Every row comes from one small tree of marks. The marks that hang from a mark follow it in brackets, in the order of their numbers. Every link used is in the known rows. Which tree was each row made from?
(in the rows, 128 means zero)
Known rows:
Z_187[Z_723[Z_930]]: [140 135 186 135 142 160  75 112 112 124 125 106 132 121  84 127 118 136
  94 133 153 165 146 100 133 136 148 132 155  96 111 132 108  98 127]
Z_836[Z_187[Z_723]]: [129 171 211 133 161 144 107 105 133 134 144 115 164 114  91 128 132 156
 121 150 128 125 157 109  95 120 149 123 158  78 107 122 110 139 121]
Z_525[Z_27 Z_187 Z_930[Z_723]]: [141 162 209 141 135 120 115  66 107 105 139 162 138 126 104 144 147 118
 153 159 166 118 105 125 111  91  90 185 160  81 125 147  86 128 157]
Z_187[Z_117[Z_723 Z_836]]: [151 148 139 123 147 139 117 129 141 140 135 109 160 117 119 158 124 139
  80 151 175 142 116 108  84 133 120 155 140  69 140 123 125 116 154]
Z_836[Z_117[Z_187[Z_723[Z_930]]]]: [149  92 187 144 152 141  78 116 156 127 132 112 162 115 101 130 134 114
  83 142 163 174 141 100 158 152 137 169 135  99 117 160 103  81 128]
Z_27[Z_525[Z_930]]: [150 157 196 113 127 135  96 109 112 101 105 147 156 130  84 138 146 120
 101 139 149 141 133 111 124 117 147 174 137 120 131 145 111 122 171]
Z_117[Z_723[Z_930] Z_836]: [144 118 165 131 147 157 100 110 110 132 120 112 137 129 102 142 145 138
  81 142 189 174 119 107  89 139 113 152 124  78 138 122 117 116 138]
Z_930[Z_117[Z_187[Z_723]] Z_525]: [157 114 179 133 187 154  67 133 190 123 152 127 195 138  91 151 128 119
  97 135 153 115 134 107 212 106 132 180 138  87 100 106 111  83 134]
Z_117[Z_187[Z_525[Z_930]]]: [140 145 186 112 151 129  88 137 112 126 134 116 159 117 123 147 151 108
  85 147 158 146 154 152 156 120  95 196 129 102 141 141 109  62 141]
Z_723[Z_117[Z_836] Z_187 Z_930]: [152 109 189 140 128 184  67  88 101 112 125 140 134 132 104 118 183 136
  54 138 204 137 113  96  96 175 150 117 168  74 121 128 125  96 139]
Z_187[Z_723]: [137 163 207 129 158 148  99 130 134 134 142 106 140 119  94 136 113 135
  98 136 136 130 155 109 143 127 146 140 168  99 109 116 116 105 130]
Z_723[Z_117 Z_187 Z_930]: [148 110 184 150 125 186  60  79 105 105 128 114 115 126  95 103 186 131
  69 134 180 135 120  96  82 161 148 117 172  92 117 133 113  66 138]
Z_27[Z_525[Z_723[Z_117]]]: [163 137 232 156  81 178 103 120 101 116 102 118 132 132  72 124 158 142
  94 135 160 127 162  78 119 131 143 163 174 122 140 133 126 111 161]
Z_525[Z_27 Z_187[Z_723]]: [136 159 206 136 148 141 105  85 126 142 135 121 136 127  95 149 127 116
 144 140 148 125 157 102 135 121 124 167 179  83 118 132 106 110 122]
Z_836[Z_187[Z_117 Z_525 Z_723[Z_930]]]: [124 131 142 138 125 142  71 102 128 136 104 104 160 104  98 124 121 135
 108 141 156 163 163 110  52 135 156 118 148  58 117 189 114  98 119]
Z_117[Z_187[Z_525] Z_836]: [142 145 169 117 142 142 101 156 144 140 134 125 162 113 131 156 146 106
  74 147 174 147 132 136 175 146 107 184 142  88 138 121 141  97 113]
Z_836[Z_117[Z_723[Z_930]] Z_187]: [138  95 160 158 156 129 113  72 148 123 124  99 155 116 107 108 167 135
 124 152 166 173 125 105   4 129 125 130 114  76 130 167 100 131 124]
Z_723[Z_930]: [143 129 139 142 138 156  83 113 113 112 126 108 122 120  95 121 141 128
 101 142 154 163 118 107 108 140 140 139 145 115 129 129 113 109 134]
Z_525[Z_27 Z_187 Z_930]: [143 157 180 127 155 125 105  75  94 124 135 140 144 135 105 150 153 116
 143 148 159 128 137 129 109 113 111 182 151 100 142 139  92 121 153]
Z_930[Z_117[Z_187 Z_723 Z_836]]: [173 129 159 124 176 151  99 133 173 146 146 101 172 137 111 178 153 130
  77 150 189 138 125 105 162 121  74 209 124  75 131  94 122  98 141]
Z_187[Z_117[Z_836] Z_525[Z_27] Z_723]: [148 155 162 123 129 129 105 124 123 168 119 130 131 115 121 160 102 100
  91 134 176 136 166 112 130 133 144 127 179  53 150 169 140 102 135]
Z_723[Z_117[Z_187 Z_836]]: [158 128 208 129 129 168  90 140 117 134 148 134 173 121 109 150 161 139
  71 163 184 129 115 105 173 161 121 184 155 103 131  94 136 109 138]
Z_930[Z_117[Z_723] Z_525[Z_27 Z_187]]: [159 107 153 154 175 138 103  70 177 130 134 120 158 157  96 149 154 103
 162 142 181 114 120 107  99  87  97 180 136  70 128 122 100  99 131]
Z_525[Z_27 Z_187]: [143 156 159 145 144 140 113  84 125 133 135 122 126 128 104 143 146 115
 150 149 150 124 127 110 111 122 117 170 170 102 135 124 109 123 128]
Z_723[Z_117 Z_187 Z_930[Z_525]]: [138  82 185 154 138 183  51  73 117  86 127 147 146 133  94  86 189 125
  80 138 186 127 101 102  96 153 165 102 157  87 106 132 114  72 137]
Z_723[Z_187 Z_930]: [135 130 147 142 150 170  74  80 126 103 130 117 110 122 102 111 171 127
  77 128 159 147 113 107  99 149 142 118 158  86 116 140 110  78 134]
Z_723[Z_117[Z_836] Z_187[Z_525] Z_930]: [145 102 189 138 116 176  65  96 110 123 109 130 127 127 115 114 186 115
  55 126 213 141 135 115  85 175 141 115 171  65 122 151 134  68 116]
Z_117[Z_187[Z_525[Z_27 Z_930] Z_723]]: [143 149 238 111 145 128  85 115  89 151 133 127 130 122 111 154 132 101
  96 139 163 144 190 138 185 104  96 179 150  88 150 163 106  51 148]
Z_525[Z_723[Z_117 Z_930]]: [158 108 198 168 102 180  80 110  67 113 121  95 118 133  84 115 159 158
  85 137 173 151 158  96 100 138 136 140 169 111 145 135 110 101 146]
Z_723[Z_187[Z_525] Z_930[Z_117]]: [159 110 114 151 157 164  57  93 171 117 115  92 112 133 112 123 168 101
  81 113 178 135 143 116  90 137 122 133 155  69 113 157 117  50 118]

Which tree is each row?
[178 134 151 128 168 130  82 103 122 141 152 125 137 143 108 171 156 113
 107 149 161 124 138 119 178  97  90 196 140 105 159 128  98  90 178] => Z_525[Z_27 Z_930[Z_117[Z_187]]]
[168 150 184 147 162 133  87  57 145 105 151 151 102 133 105 143 169 110
 102 134 168  92 110 115 114  76  94 139 177  54 124 149  90  91 182] => Z_525[Z_27 Z_930[Z_117 Z_723[Z_187]]]
[128 161 183 152 138 135 128 126 114 140 127 118 160 125 115 138 152 150
  98 143 161 134 181 136  80 122 122 130 157  62 152 143 137 162 117] => Z_117[Z_836[Z_187[Z_525[Z_723]]]]
[145 139 192 120 157 149 114 136 136 144 149 116 160 125 116 163 149 133
  73 158 179 152 122 115 155 131  84 197 128  82 141  99 125  98 137] => Z_117[Z_187 Z_723 Z_836]
[134 137 180 170 156 157 111  75 116 110 144 144 105 145 106 113 172 119
  98 130 153 107 150 118 129  96 137 101 180  71 151 142 118  96 155] => Z_930[Z_525[Z_27 Z_723[Z_187]]]
[129  95 171 137 169 162  85  74 137 103 126 149 155 143 107 118 177 125
  69 132 201 158 102 115  93 136 134 113 127  45 121 126 120  93 135] => Z_117[Z_723[Z_187 Z_930[Z_525]] Z_836]
[147 136 179 125 174 121  95  93 141 138 127  92 169 139 114 143 161 132
 125 142 173 129 172 142  26  84  84 161 115  57 135 149  99  97 140] => Z_836[Z_187[Z_525[Z_930[Z_117[Z_723]]]]]
[141 114 247 145 139 153  82  80 120 126 130 151 171 139  86 127 150 112
 146 145 177 105 145 100 135 126 151 152 175  85 110 131 112 101 124] => Z_930[Z_525[Z_27 Z_187[Z_723[Z_117]]]]
[167  98 200 174  95 181  80  95  52 136 128 112  95 135  83 131 170 141
  90 152 182 157 164  88 158 129 102 168 169 112 173 146 110  76 162] => Z_525[Z_27 Z_723[Z_117[Z_187] Z_930]]
[154 142 230 145 115 155 105 125 126 113 146 150 147 112 101 132 148 138
  89 158 186 114  87 100 121 139 121 151 176  82 114 110 129 145 140] => Z_930[Z_723[Z_117[Z_836]]]
[162 151 127 142 179 137 104 110 168 135 150 129 183 135 105 152 154 147
 115 151 162 113 122 107  91 125 137 142 143  68 123 103 127 182 132] => Z_930[Z_117[Z_836[Z_187]]]
[125 162 163 131 151 131 117 122 140 142 132 128 172 114 124 135 150 133
 110 149 161 135 141 135  74 139 135 127 145  65 134 131 140 160 104] => Z_117[Z_836[Z_187[Z_525]]]
[134 125 157 152 157 111 126 111 180 130 134 108 163 106 131 107 157 106
 128 146 146 133 145 132  31 135 144 126 139  83 128 169 126 136  98] => Z_836[Z_117 Z_187[Z_525]]
[143 134 231 122 135 155  72  96 101 113 131 123 136 124 121 116 186 115
  70 130 182 109 159 142  74 136 123 128 170  82 124 149 113  43 143] => Z_723[Z_117 Z_187[Z_525[Z_930]]]
[129  69 163 160 174 129 105  64 162 106 126 129 188 130 105  92 172 126
 136 151 173 168 108 114  15 122 146 114  99  69 122 167 100 137 123] => Z_836[Z_117[Z_723[Z_930[Z_525]]] Z_187]
[157 139 239 161  87 188  92  87 115 106 103 122 120 135  78 116 185 142
  69 123 164 110 163  78 108 136 144 143 191  92 127 142 120  78 162] => Z_27[Z_525[Z_723[Z_117 Z_187]]]
[141 156 229 112 146 125  93 107  81 150 125 122 120 127 112 145 127 100
 109 129 158 137 191 140 126  98 122 134 165  82 151 163 109  75 146] => Z_187[Z_525[Z_27 Z_930] Z_723]
[147 152 116 126 140 134 104 151 147 137 123 117 159 111 134 151 123 109
  79 140 174 138 128 127 101 146 142 144 155  72 138 150 142 112 130] => Z_187[Z_117[Z_836] Z_525]
[152 126 208 126 116 160  87 153 120 142 132 123 165 116 123 147 161 116
  69 153 192 131 139 120 161 166 113 184 158  94 135 117 144  81 117] => Z_723[Z_117[Z_187[Z_525] Z_836]]
[152 142 240 154  85 165 114 102 100 127 106 152 177 133  75 128 176 170
  99 150 174 124 156  79  88 139 155 148 166  85 145 134 135 179 154] => Z_27[Z_525[Z_723[Z_117[Z_836[Z_187]]]]]
[147 113 163 139 151 123 106 145 186 134 135 102 158 106 137 131 148  82
  91 146 161 144 140 130 133 141 113 184 140 104 133 158 125  72 109] => Z_836[Z_117[Z_187[Z_525]]]
[136  99  92 141 150 143  76 101 148  97 113 163 217 136 107 140 142 121
 111 154 192 158  78 106 109 159 166 163 123  69 116 148 121 145 131] => Z_723[Z_930[Z_525[Z_187[Z_117[Z_836]]]]]
[157 142 249 141 115 139  96  81  70 112 142 156 110 119  97 126 159 126
 120 159 176 111 111 114 107  98 108 146 178  93 141 143  98 112 176] => Z_525[Z_27 Z_930[Z_723[Z_117]]]
[137 139 190 159 143 138 115  92 136 102 145 166 119 119 101 114 138 101
 137 155 156 113  77 112 138  87 129 125 169  82 128 134 115 131 143] => Z_930[Z_525[Z_27] Z_723]
[161 116 126 158 173 140  90  82 178 119 140 140 160 154  99 144 151  91
 161 144 168 103 114 108 128 104 130 170 150  88 126 124 109 127 127] => Z_930[Z_117 Z_525[Z_27 Z_187]]
[132 116 174 129 143 158  86  89 130 130 109 110 117 129 122 129 173 114
  56 125 208 167 140 125  67 146 100 130 139  41 127 153 125  56 118] => Z_117[Z_723[Z_187[Z_525] Z_930] Z_836]
[132 158 213 130 138 119 101 121 123 103 132 136 138 108 119 133 138 110
 106 146 156 132 126 145 108  95  98 161 154  82 118 157 104  97 142] => Z_187[Z_525[Z_930[Z_723]]]
[151 111 219 165 131 167  97 123 102 105 140 127 154 137  92 115 161 145
  96 142 161 111 146 113 123 115 148 132 169 106 136 115 125 115 143] => Z_930[Z_525[Z_723[Z_117]]]
[165 137 184 122 166 147  76 156 182 158 135 116 175 131 117 178 125 107
  68 131 179 133 169 120 203 132 101 192 149  66 115 122 130  80 115] => Z_930[Z_117[Z_187[Z_525 Z_723] Z_836]]
[177 142 170 151 146 126  99 108 100 142 127 102 105 153 113 159 146 112
 110 125 169 120 205 138 116  74  91 156 162  83 179 169 109  93 166] => Z_187[Z_525[Z_27 Z_723 Z_930[Z_117]]]
[144 149 215 118 141 143 103 133 121 171 131 136 132 122 119 167 125 100
  83 140 177 147 170 121 200 131 108 169 165  69 151 140 136  83 120] => Z_117[Z_187[Z_525[Z_27] Z_723] Z_836]
